What can hang from each mark
nama: vore
naden: romeb
puren: dumis
muna: rire
dumis: puren vore zakit
genef: naden
romeb: dumis lano naden
rire: muna romeb
zakit: dumis
vore: dumis nama
lano: muna

Each row was made from one small tree. The marks that hang from a mark follow it in brackets, in alphabetical order. Every link used is in the known rows. Write each row's tree.
Known rows
romeb[dumis]: [ 1.22 -2.80  3.30 -0.90  3.67 -0.24 -3.95  1.84 -3.12  1.61 -0.82 -3.38
 -0.18 -3.65 -2.32 -2.53  2.10 -0.82 -1.77  2.72 -4.40 -1.66  1.45 -4.11]
muna[rire[romeb[dumis]]]: [-1.00 -3.72  2.92  1.41  1.93  2.92 -3.89  2.11 -0.65  1.94  0.21 -2.41
 -0.12 -0.37 -0.45  0.37  2.10  1.01 -1.98  4.24 -2.93 -1.63  2.36 -3.43]
zakit[dumis[vore]]: [ 2.71  0.37  2.02  0.45  2.64 -2.76 -2.96  1.64 -0.76  2.96  0.44 -2.47
 -0.42 -2.63 -2.22  0.89  2.17  0.36 -2.77  1.61 -4.29 -1.06  2.28 -3.64]
naden[romeb[dumis[puren]]]: [ 1.61 -2.88  2.52 -1.84  3.15 -0.36 -4.03  0.51 -4.60  0.00  0.38 -4.25
  0.93 -2.58 -0.86 -0.59  2.97  0.69 -2.30  2.11 -3.22 -1.94  0.15 -1.74]
rire[muna romeb[naden]]: [-2.80 -1.57  3.41  3.15  1.42  6.01 -2.09  3.22  0.63  3.49  1.64 -0.68
 -1.82 -1.32 -0.38  0.70  2.36 -0.55 -1.37  1.63 -2.48 -4.96  3.67 -2.18]
puren[dumis[vore[nama] zakit]]: [ 4.43  0.16  1.24 -1.10  2.27 -4.72 -3.68 -0.49 -2.80  2.37  2.15 -4.16
 -1.12 -2.70 -2.35  4.02  2.94  0.44 -1.40  1.68 -4.88  1.90  2.19 -2.47]
romeb[lano]: [-1.52 -1.38  2.37  2.85  3.87  2.92 -2.96  2.12  0.37  1.70  1.02 -3.17
 -0.93 -1.94 -2.23 -1.76  1.97 -1.30 -2.19  2.04 -4.23 -3.54  2.21 -3.69]
rire[romeb[naden]]: [-1.86 -1.91  3.20  1.39  1.12  3.78 -2.22  2.96 -0.67  2.79  0.82 -1.44
 -2.28 -2.16 -1.47 -0.66  2.36 -2.52 -1.52  0.71 -2.31 -4.79  3.08 -1.06]
muna[rire[romeb[dumis[vore zakit] naden]]]: [ 1.92 -1.85  2.22  0.24  1.72  1.82 -2.90  0.07 -1.63  2.45  1.99 -1.62
 -1.88 -1.46  0.80  3.39  3.99  0.62 -0.59  2.75 -1.74 -1.09  2.87 -0.50]
rire[romeb[lano naden]]: [-3.29 -1.73  2.72  3.10  1.88  5.81 -1.98  2.12  1.29  1.45  2.21 -1.28
 -2.40 -1.60 -0.49 -0.43  2.47 -2.28 -1.30  0.77 -2.14 -5.17  2.82 -0.89]
genef[naden[romeb[dumis lano[muna]]]]: [-1.20 -0.11  2.73  2.55  2.92  4.86 -1.78  0.04  0.22 -0.70  3.23 -2.79
  0.29 -1.47  0.83  1.64  1.66  2.03 -1.35  2.47 -1.61 -3.09  0.55 -1.70]
genef[naden[romeb[dumis lano]]]: [-0.61 -0.42  3.36  0.51  2.63  3.01 -1.19  0.07 -1.25 -1.48  2.89 -3.20
 -0.53 -2.34 -0.52  0.26  1.46  0.73 -1.36  1.32 -1.96 -3.22  0.11 -1.47]
naden[romeb]: [ 0.46 -0.20  2.44  1.30  2.23  2.09 -3.11  2.83 -1.45  1.58  0.29 -2.95
 -0.78 -1.15 -2.22 -1.38  1.12 -1.10 -2.43  1.13 -2.83 -3.38  1.45 -2.65]
vore[dumis nama]: [ 2.38 -0.81  2.73  0.56  1.96 -0.46 -3.41  2.09 -1.35  2.69  0.64 -3.29
  0.62 -1.47 -3.50  1.26  2.68 -3.05 -2.98  0.91 -5.24 -1.12  0.83 -3.29]
lano[muna[rire[romeb[naden]]]]: [-3.30 -1.40  2.77  5.14  1.09  7.18 -3.19  3.20  1.91  4.12  1.54 -0.48
 -0.97  0.15  0.87  2.40  2.95  0.48 -1.69  3.10 -1.48 -4.14  4.23 -1.70]
genef[naden[romeb]]: [-0.35  0.58  3.40  0.51  1.31  2.35 -1.06  2.37 -1.51  1.03  1.63 -3.39
 -0.98 -1.82 -2.10  0.60  1.39 -0.11 -1.94  0.66 -1.75 -4.24  1.37 -1.85]
rire[muna romeb[lano naden]]: [-4.25 -1.49  2.95  5.01  1.98  7.90 -1.96  2.36  2.55  2.32  3.13 -0.64
 -2.19 -0.78  0.54  0.87  2.46 -0.34 -1.31  1.54 -2.38 -5.25  3.40 -1.85]
puren[dumis[vore[nama]]]: [ 2.84  0.28  1.52 -0.13  1.51 -4.12 -4.21 -0.18 -2.58  1.99  1.14 -3.06
 -0.46 -3.14 -2.39  3.04  2.73  0.11 -2.52  1.16 -5.36  1.75  2.53 -3.14]
rire[muna romeb[dumis]]: [-0.91 -3.56  2.97  1.42  2.41  3.52 -3.29  2.03 -0.19  2.28  0.85 -2.05
 -0.19 -1.34 -0.27  0.03  1.36  1.40 -1.55  3.64 -3.73 -2.40  2.40 -4.14]
rire[romeb[dumis lano naden]]: [-2.09 -3.06  3.14  1.15  2.52  4.57 -2.45  0.98 -0.50  0.35  2.06 -1.37
 -1.65 -2.81  0.31 -1.08  2.73 -1.53 -0.77  1.35 -2.35 -3.79  1.62 -0.69]
nama[vore]: [ 0.63 -0.01  3.01  0.76  3.05  0.01 -3.56  2.35 -0.94  3.04 -0.42 -3.61
 -1.41 -2.03 -2.18 -0.78  1.72 -1.71 -2.17  1.04 -5.41 -2.05  2.23 -4.26]
muna[rire[romeb]]: [-2.28 -2.62  2.44  3.32  1.17  4.09 -3.39  3.37  1.05  3.14  0.76 -2.32
 -0.74  0.60 -1.08  1.03  1.85  0.34 -2.27  3.44 -2.66 -3.11  3.58 -3.27]
puren[dumis]: [-0.02 -1.90  2.80  0.00  2.32 -1.68 -3.84  1.39 -2.30  1.72  0.68 -3.59
 -0.12 -3.19 -2.72 -0.85  2.40  0.83 -1.85  2.70 -4.12 -1.41  2.45 -3.18]

Write each row's tree
[-3.82 -1.27  2.15  5.29  1.99  7.55 -2.44  2.02  2.85  2.15  2.79 -0.86
 -1.55 -0.88  0.76  1.01  2.47 -1.04 -1.14  1.67 -1.74 -5.27  3.28 -1.12] : rire[romeb[lano[muna] naden]]
[ 4.36 -1.08  0.93 -1.25  3.20 -3.47 -3.37  0.13 -3.27  3.15  1.72 -4.96
 -0.65 -2.33 -2.32  4.01  4.17 -0.67 -2.20  1.58 -4.94  0.25  1.85 -2.48] : dumis[puren vore[nama] zakit]
[ 3.54 -0.23  1.77 -0.60  2.42 -1.09 -3.86  0.06 -3.28  0.41  0.02 -2.48
 -0.35 -2.47 -1.02  0.10  1.93  0.00 -2.19  1.13 -3.14 -0.55  1.25 -2.66] : naden[romeb[dumis[vore]]]
[ 4.10 -0.89  2.32 -0.46  2.71 -0.92 -3.02  1.65 -1.59  3.11  1.65 -4.32
  0.15 -1.00 -3.55  2.15  2.86 -2.77 -2.21  1.77 -4.71 -0.94  0.46 -2.62] : vore[dumis[zakit] nama]
[ 2.41 -2.12  2.55 -0.63  2.25 -1.78 -3.57  1.12 -2.78  2.28  1.35 -4.66
  1.92 -1.84 -2.81  2.43  4.19 -1.74 -3.35  1.23 -5.13 -1.16  0.40 -2.54] : vore[dumis[puren] nama]
[ 2.19 -1.55  2.57 -0.77  2.60 -2.24 -3.78  0.36 -2.15  2.47  0.98 -4.91
  1.19 -1.85 -1.74  1.48  4.10 -0.80 -2.81  1.65 -5.36 -1.78  0.70 -2.67] : nama[vore[dumis[puren]]]
[ 6.14  0.55  1.29 -1.77  2.77 -2.12 -3.54 -0.39 -3.51  1.01  1.45 -3.58
 -0.89 -1.63 -1.31  3.04  2.20 -0.96 -1.70  0.89 -3.81  1.32  0.29 -1.75] : naden[romeb[dumis[vore[nama] zakit]]]
[ 3.40 -1.64  1.10  0.26  1.70 -0.24 -3.71  0.17 -1.09  2.55  2.03 -2.82
 -0.88  0.15 -0.07  5.36  2.75  0.62 -1.42  3.16 -3.62  1.50  2.18 -2.44] : muna[rire[romeb[dumis[vore[nama] zakit]]]]
[ 2.72 -1.11  1.61 -0.74  2.87 -4.03 -3.22  0.50 -2.23  2.57  0.94 -3.75
  0.65 -3.02 -1.47  2.14  3.60  1.67 -3.04  2.25 -4.26 -0.96  1.88 -2.84] : zakit[dumis[puren vore]]
[-1.56 -2.74  3.83  1.25  1.87  4.93 -2.73  2.08 -1.12  2.44  1.39 -0.63
 -1.26 -2.35  0.38  0.33  2.50  0.22 -0.71  2.26 -2.71 -3.48  2.57 -2.02] : rire[muna romeb[dumis naden]]
[ 4.40  0.42  1.17 -0.08  2.86 -2.04 -3.05  1.14 -1.81  3.43  1.08 -3.87
 -1.63 -1.85 -2.81  3.02  2.54 -1.81 -2.09  1.13 -4.98  0.16  2.10 -3.27] : dumis[vore[nama] zakit]
[ 1.07 -2.24  2.42 -0.43  3.87 -0.29 -3.24 -1.53 -3.57  0.20  1.92 -2.42
 -0.67 -4.83  0.58  1.03  5.35  0.03 -1.37  1.05 -3.69 -1.68  1.60 -0.74] : romeb[dumis[puren vore] lano naden]
[ 3.20 -3.21  2.06 -1.48  3.38 -1.72 -3.00  0.62 -2.84  2.41  2.17 -5.64
  1.20 -1.90 -2.56  1.22  4.36 -0.23 -1.95  3.12 -3.74 -2.59  0.75 -1.91] : vore[dumis[puren zakit]]
[-2.56 -3.22  2.49  3.19  2.94  5.34 -3.13  1.33  1.64  0.86  2.49 -1.94
 -0.37 -0.71  0.52  0.21  1.55  1.49 -1.40  3.72 -3.45 -2.81  2.15 -3.85] : rire[muna romeb[dumis lano]]
[ 0.71 -3.93  2.55  0.39  2.68  2.39 -3.35  1.67 -0.79  2.30  1.37 -3.44
 -0.64  0.03 -0.58  1.33  2.41  1.23 -1.05  4.85 -2.56 -1.36  2.16 -2.64] : muna[rire[romeb[dumis[zakit]]]]
[ 2.08 -2.83  1.57 -0.95  4.53  0.96 -3.07 -0.77 -2.75 -0.93  3.33 -4.88
  0.29 -1.50 -0.03  0.62  3.39  1.20 -1.12  2.83 -2.63 -2.05 -0.45 -0.70] : naden[romeb[dumis[puren zakit] lano]]
[ 0.15 -3.53  0.87  2.43  1.83  1.39 -4.88 -0.46 -0.82  2.35  1.86 -2.76
  1.46 -0.44  2.09  4.93  4.04  4.14 -2.27  5.04 -2.67 -0.09  3.31 -2.82] : lano[muna[rire[romeb[dumis[puren vore]]]]]
[ 3.45 -0.74  1.11 -0.96  2.67 -3.88 -3.51 -0.58 -2.54  2.14  1.91 -4.13
 -0.96 -3.16 -2.20  1.81  3.09  1.68 -1.18  2.93 -3.95  0.23  2.73 -2.38] : puren[dumis[vore zakit]]
[ 4.08 -2.37  2.01 -1.71  3.04 -2.31 -3.26  0.71 -2.90  2.62  2.42 -5.57
  1.29 -1.50 -2.90  3.32  4.40 -1.65 -2.36  2.08 -4.89 -0.88 -0.01 -1.86] : vore[dumis[puren zakit] nama]
[-2.80 -1.94  3.36  3.04  0.90  5.38 -2.63  3.29  0.44  3.28  1.03 -0.82
 -1.66 -0.40 -0.28  1.13  3.11 -0.76 -1.67  2.08 -1.80 -4.21  3.70 -1.26] : muna[rire[romeb[naden]]]
[ 0.67 -0.93  1.74  4.07  4.11  5.51 -3.94  0.41  1.29  0.82  3.22 -2.72
  0.57  1.39  1.68  2.41  2.33  2.94 -1.01  4.79 -1.66 -1.37  0.94 -2.00] : naden[romeb[dumis[zakit] lano[muna[rire]]]]
[ 1.42 -4.24  2.07 -1.19  5.47 -0.14 -3.28 -0.50 -2.99  0.22  2.43 -5.27
  0.19 -3.08 -0.84 -0.23  4.08  0.94 -0.97  3.97 -4.14 -1.85  0.45 -2.13] : romeb[dumis[puren zakit] lano]
[-2.50 -2.56  2.59  3.36  2.72  6.27 -3.01  0.81  1.16  1.12  2.48 -0.80
 -0.88 -2.10  1.53  0.42  2.58 -0.22 -0.71  2.30 -1.99 -3.77  2.09 -1.04] : rire[romeb[dumis lano[muna] naden]]
[-1.52  0.39  1.31  5.24  3.16  5.78 -3.50  1.70  1.94  1.01  2.30 -2.34
 -0.12  0.16 -0.14  0.35  1.24  0.35 -2.15  1.97 -2.22 -3.61  1.84 -2.59] : naden[romeb[lano[muna]]]
[ 2.33 -3.69  0.92 -0.67  2.77 -0.27 -3.26 -0.78 -2.00  2.11  2.94 -3.99
  0.02 -1.57  0.74  4.01  3.82  3.37 -1.00  4.12 -3.35 -0.63  2.43 -2.49] : rire[muna romeb[dumis[puren vore zakit]]]
[ 1.14 -3.52  2.94 -1.40  5.15  1.19 -2.52 -0.42 -3.52  0.61  2.67 -3.82
 -0.86 -4.08  0.04 -0.02  5.34 -0.17 -0.32  2.53 -3.17 -2.99  0.51 -0.13] : romeb[dumis[puren zakit] lano naden]
[ 0.32 -2.78  2.01  0.10  3.95  1.42 -3.64 -0.40 -2.69 -1.29  2.09 -3.88
  0.82 -1.95  0.02 -0.31  3.09  0.92 -1.92  2.16 -3.12 -2.40 -0.12 -1.47] : naden[romeb[dumis[puren] lano]]
